Each row was made from one small tree. Brackets hold a mark, then the marks that hang from it, in the order of their numbers. Every link used is in the known rows. Write each row's tree.
Known rows
(J162 J339 J708): [ -3.4  -8.5 -11.8  12.5 -10.6  26.3  -5.3  10.4  14.4   1.3 -15.9 -25.9
 -30.6 -14.2  -2.8 -17.3   7.5]
(J181 J39 (J963 J566)): [ -4.4 -23.2  22.3 -10.9  11.6  -8.8  18.1   6.5  19.3  -4.4   8.3  31.2
  11.3 -17.9  -0.6  -1.1  -5.0]
(J708 J598 J963): [ 10.2  -5.2   9.6 -13.7 -21.3  -8.8   4.3  -0.3  22.3   4.0   7.0 -11.6
  46.2 -14.0   0.7  27.3  -2.4]
(J566 J39 J963): [ 11.8  -8.7  22.9   2.5  -5.7 -10.5   2.7   2.2  -3.1   0.0   3.6   3.9
 -24.2   9.8   4.3  -3.7  -5.4]
(J162 (J339 J39) (J708 J598 (J963 J566))): [  3.0 -32.9  -6.3 -10.9 -30.0  31.1   5.9  -5.5  30.9  -0.7  16.7 -12.6
  35.9 -22.3 -13.5  21.0  -5.0]
(J39 (J181 (J963 J566))): [ 12.1 -15.6  11.5  23.0  -1.0  27.4  25.9 -11.3   6.3 -15.5   7.2  20.9
  -1.3 -20.8 -16.5   7.5  19.0]
(J708 J162 J598 (J963 (J181 J39) J566)): [ 26.2 -35.9   3.2  -8.6 -23.5 -25.3  -0.1 -22.1   7.0 -17.4  32.4   1.9
  49.0  -2.3  -0.2  50.3   3.9]
(J566 J39): [  2.6 -11.2  24.4  -8.6   9.7  -6.7  -5.0  -4.2 -17.2   3.7  12.5   5.5
 -26.0   3.6  -5.2  -0.1 -23.4]
(J162 J339 (J708 J598 J963)): [  7.0 -14.0   0.3  -1.2 -29.0  15.7  -2.4   7.2  35.0   4.5 -10.3 -35.4
  15.7 -27.0  -3.2   9.1   4.7]
(J708 (J963 J181 J566)): [ 32.8 -17.1  -7.3  -9.5 -36.8  22.3  12.1  -5.7   0.1 -25.7   9.6  -2.4
  27.7   7.5 -23.6  37.6   7.5]
(J162 (J339 (J39 J181)) J708): [ -3.6  -7.6 -21.0  21.0   7.6  43.8   9.3   5.4  -4.4  -9.7  -0.4 -24.1
 -32.7 -19.4  -6.6   9.5  11.5]
(J162 (J339 (J39 J181)) (J708 J598)): [-13.3 -17.1 -17.1  21.4  -3.7  34.6   0.9 -11.4   8.8 -12.3   7.1 -27.8
  -8.6 -22.0  -2.2  14.2   5.6]
(J162 J708): [  4.4  -6.6 -10.3  16.6 -13.0  16.0  -7.4  12.5   9.8  14.2  -6.8   6.4
  -0.2   1.5   0.0 -11.2   1.2]
(J339 J39): [ -9.9  -6.7  -9.5  -7.5  10.9  -4.3   6.1   2.2  -1.7   4.7   9.0   2.9
   9.0  -2.2  -3.8  17.4 -11.5]
(J39 (J181 J963)): [  6.0  -3.9   6.8  20.2  15.8   8.8  23.9  11.3   5.7 -10.8 -11.8  -1.8
  -8.6 -25.7  -9.3  12.8  11.8]
(J181 (J963 J566)): [  2.0 -18.1  10.3   5.7   0.1   8.1  19.6  -1.9  24.1   0.8   1.1  20.5
  12.4 -18.1 -15.1  -3.4   1.4]
(J339 (J39 (J181 (J963 J566)))): [  1.4 -21.2   1.7  13.0  10.4  22.1  32.8  -7.8   5.0 -13.0  15.0  24.3
   9.0 -23.1 -19.3  21.7   5.7]
(J181 J39 J963): [-11.4  -9.0  22.0 -13.7  23.0 -23.3  17.2  27.5  22.2  -0.2 -10.7   9.5
   1.9 -23.3   6.9  -1.3  -8.2]
(J963 J181 J566): [ 11.7 -19.8 -16.3   5.8 -28.7  24.4   0.0 -23.3  -7.2 -29.3  11.6   2.9
   3.4  17.5 -16.5  15.0   7.4]
(J162 (J339 J39) J708): [-10.0 -14.4 -21.8   5.5   3.6  25.7   1.4  13.4  13.8   0.4  -4.8 -24.7
 -18.7 -13.2  -6.0   0.2  -5.4]
(J708 J162 J598 (J963 J566)): [ 25.0 -26.4  11.4   2.7 -22.9 -21.4  -3.3 -24.9  21.6  11.3  32.2   8.1
  55.3 -12.6  -5.1  35.2  12.7]

Which tree is each row?
[ 18.6 -16.2   3.7   7.5 -18.1  -3.0   3.4  -0.5  -7.1 -23.2  -3.2 -14.1
 -30.2  20.8  -6.0  16.0  -5.9]  (J566 J39 (J963 J181))
[-21.9 -22.2 -16.2   5.5  -8.6  14.0  -4.8  -4.3  25.8   1.4   4.4 -26.9
   4.2 -17.5  -0.2   3.8 -10.5]  (J162 (J339 J39) (J708 J598))
[ 18.8  -7.5  -2.7   0.2 -17.0  27.5   5.5  24.6  22.7   4.9 -16.2 -30.5
  -6.1 -25.4  -7.8   6.3   8.6]  (J162 J339 (J708 J963))
[ 16.4  -4.0  20.5  22.4  -4.7   8.9   9.1  -5.8 -18.9 -13.6   5.0   4.0
 -34.8   4.2   6.5   8.1   7.9]  (J566 (J39 J181) J963)
[ 13.4 -17.6  25.3  12.6  -1.3  31.5   3.1 -30.8 -39.1 -14.1  33.5  29.6
 -30.1   5.4 -13.1   3.5  -3.1]  (J963 (J566 (J39 J181)))
[ 11.2 -37.0   5.2 -11.8  -9.1 -12.7  10.1 -24.0  24.7  -0.4  35.4 -21.5
  32.3 -31.4  -8.2  44.6   5.5]  (J708 (J162 (J339 J39)) J598 (J963 J566))
[ -6.2 -20.7  -6.6  18.3  18.7  -5.6   3.6 -29.0  -2.4 -14.2  22.9 -36.8
  -7.2 -34.3   2.6  38.4  14.7]  (J708 (J162 (J339 (J39 J181))) J598)
[ 14.4 -27.7   7.2  -2.0 -17.4  17.9  -4.6 -26.7 -28.7 -24.1  26.1   9.9
 -20.7  22.7 -22.0  13.9 -15.9]  (J963 J181 (J566 J39))
[ -3.2 -19.1  -9.4   1.5  28.2 -20.3   7.0  -7.6   5.7   4.0   9.6 -35.1
 -20.7 -25.0  -1.6  24.4   5.2]  (J708 (J162 (J339 J39)))
[ 25.2 -29.3 -17.1   8.3 -60.3  28.1  -4.6 -12.5  22.7 -12.2  11.6  -1.4
  49.8   9.0 -16.4  27.7   4.8]  (J162 (J708 J598 (J963 J181 J566)))
[ 22.1 -20.9  -9.6  10.9 -17.8  59.2  21.2  -0.5   2.3 -12.8  12.3  -7.9
  -1.3 -24.6 -17.7  28.4  14.5]  (J162 (J339 (J39 J181)) (J708 (J963 J566)))
[ 12.9 -35.3  27.3  -6.5 -31.1  26.1  -5.1 -12.4  13.6   2.5  19.0  -9.6
  -0.8 -19.2 -14.9   3.1 -14.6]  (J162 J339 (J708 J598 (J963 (J566 J39))))
[  3.0 -20.4   0.9  21.5  42.2  -9.4  29.9   5.0  14.5  -8.4  -1.2 -35.0
 -30.8 -51.1 -11.3  36.9  17.1]  (J708 (J162 (J339 (J39 (J181 J963)))))
[  4.2 -31.2  35.7  -3.0   7.3   2.1  14.3  -4.7   6.0   3.7  12.8  26.6
 -13.3 -10.5 -21.4  -2.6 -20.4]  (J181 (J963 (J566 J39)))
[ -4.5  -7.7  -1.3   9.3  24.7   7.3  32.4  11.4   7.0  -8.9  -3.4  -0.6
  -1.0 -26.2 -12.0  28.0   0.1]  (J339 (J39 (J181 J963)))
[ 23.0 -25.1  -8.0  -0.6 -18.1 -16.0   2.4 -13.6  22.1 -22.5   1.6 -64.8
  10.1 -23.7  -9.9  51.9  12.3]  (J708 (J162 J339) J598 (J963 J181))
[  7.2  -6.7  -8.5  -0.9 -15.1 -12.5   6.5  10.8   5.0 -32.9  -6.0  -7.6
  -1.3  15.5  15.5  15.6   7.9]  (J566 (J963 (J181 J39)))
[ 12.2 -25.4   2.8   0.6 -41.5  35.6  -1.5  -7.7  30.1  -4.7   9.4 -15.4
  26.6 -22.7  -9.6   4.3   8.8]  (J162 J339 (J708 J598 (J963 J566)))
[ 31.9 -11.3 -23.6   8.7 -36.2  22.5   3.1  22.4  14.2  -7.2 -16.5 -19.1
  16.0   5.9 -14.9  28.6   3.6]  (J162 (J708 (J963 J181)))
[ 17.4 -20.9   3.2   5.9 -47.0  22.4  -3.4  -7.4  27.8  11.5  15.3  16.5
  56.2  -2.7  -7.6   8.3   3.5]  (J162 (J708 J598 (J963 J566)))
[  2.9 -19.9  -7.1  -8.2 -12.6  10.7   0.1 -12.7 -14.5 -31.6  17.9  18.8
   4.4  14.9  -3.0  15.0  -2.8]  (J963 (J181 J39) J566)
[ 20.6 -42.3  38.4  -6.6  -9.6 -13.5  -3.8 -30.8   7.3   0.1  35.3 -17.4
  -0.3 -28.1 -12.6  29.6  -5.9]  (J708 (J162 J339) J598 (J963 (J566 J39)))
[ 32.8 -19.7 -10.4  -2.0  -7.9  -8.4  10.6   3.4   9.1 -19.1  -6.2 -59.4
 -14.8 -22.1 -14.5  49.4  18.8]  (J708 (J162 J339) (J963 J181))
[ 25.7 -27.8  24.5  15.8 -33.0  33.4  -5.5 -20.3  -7.3   0.4  32.7  22.6
  17.0  -4.9 -13.4  18.6  -6.1]  (J162 (J708 J598 (J963 (J566 (J39 J181)))))
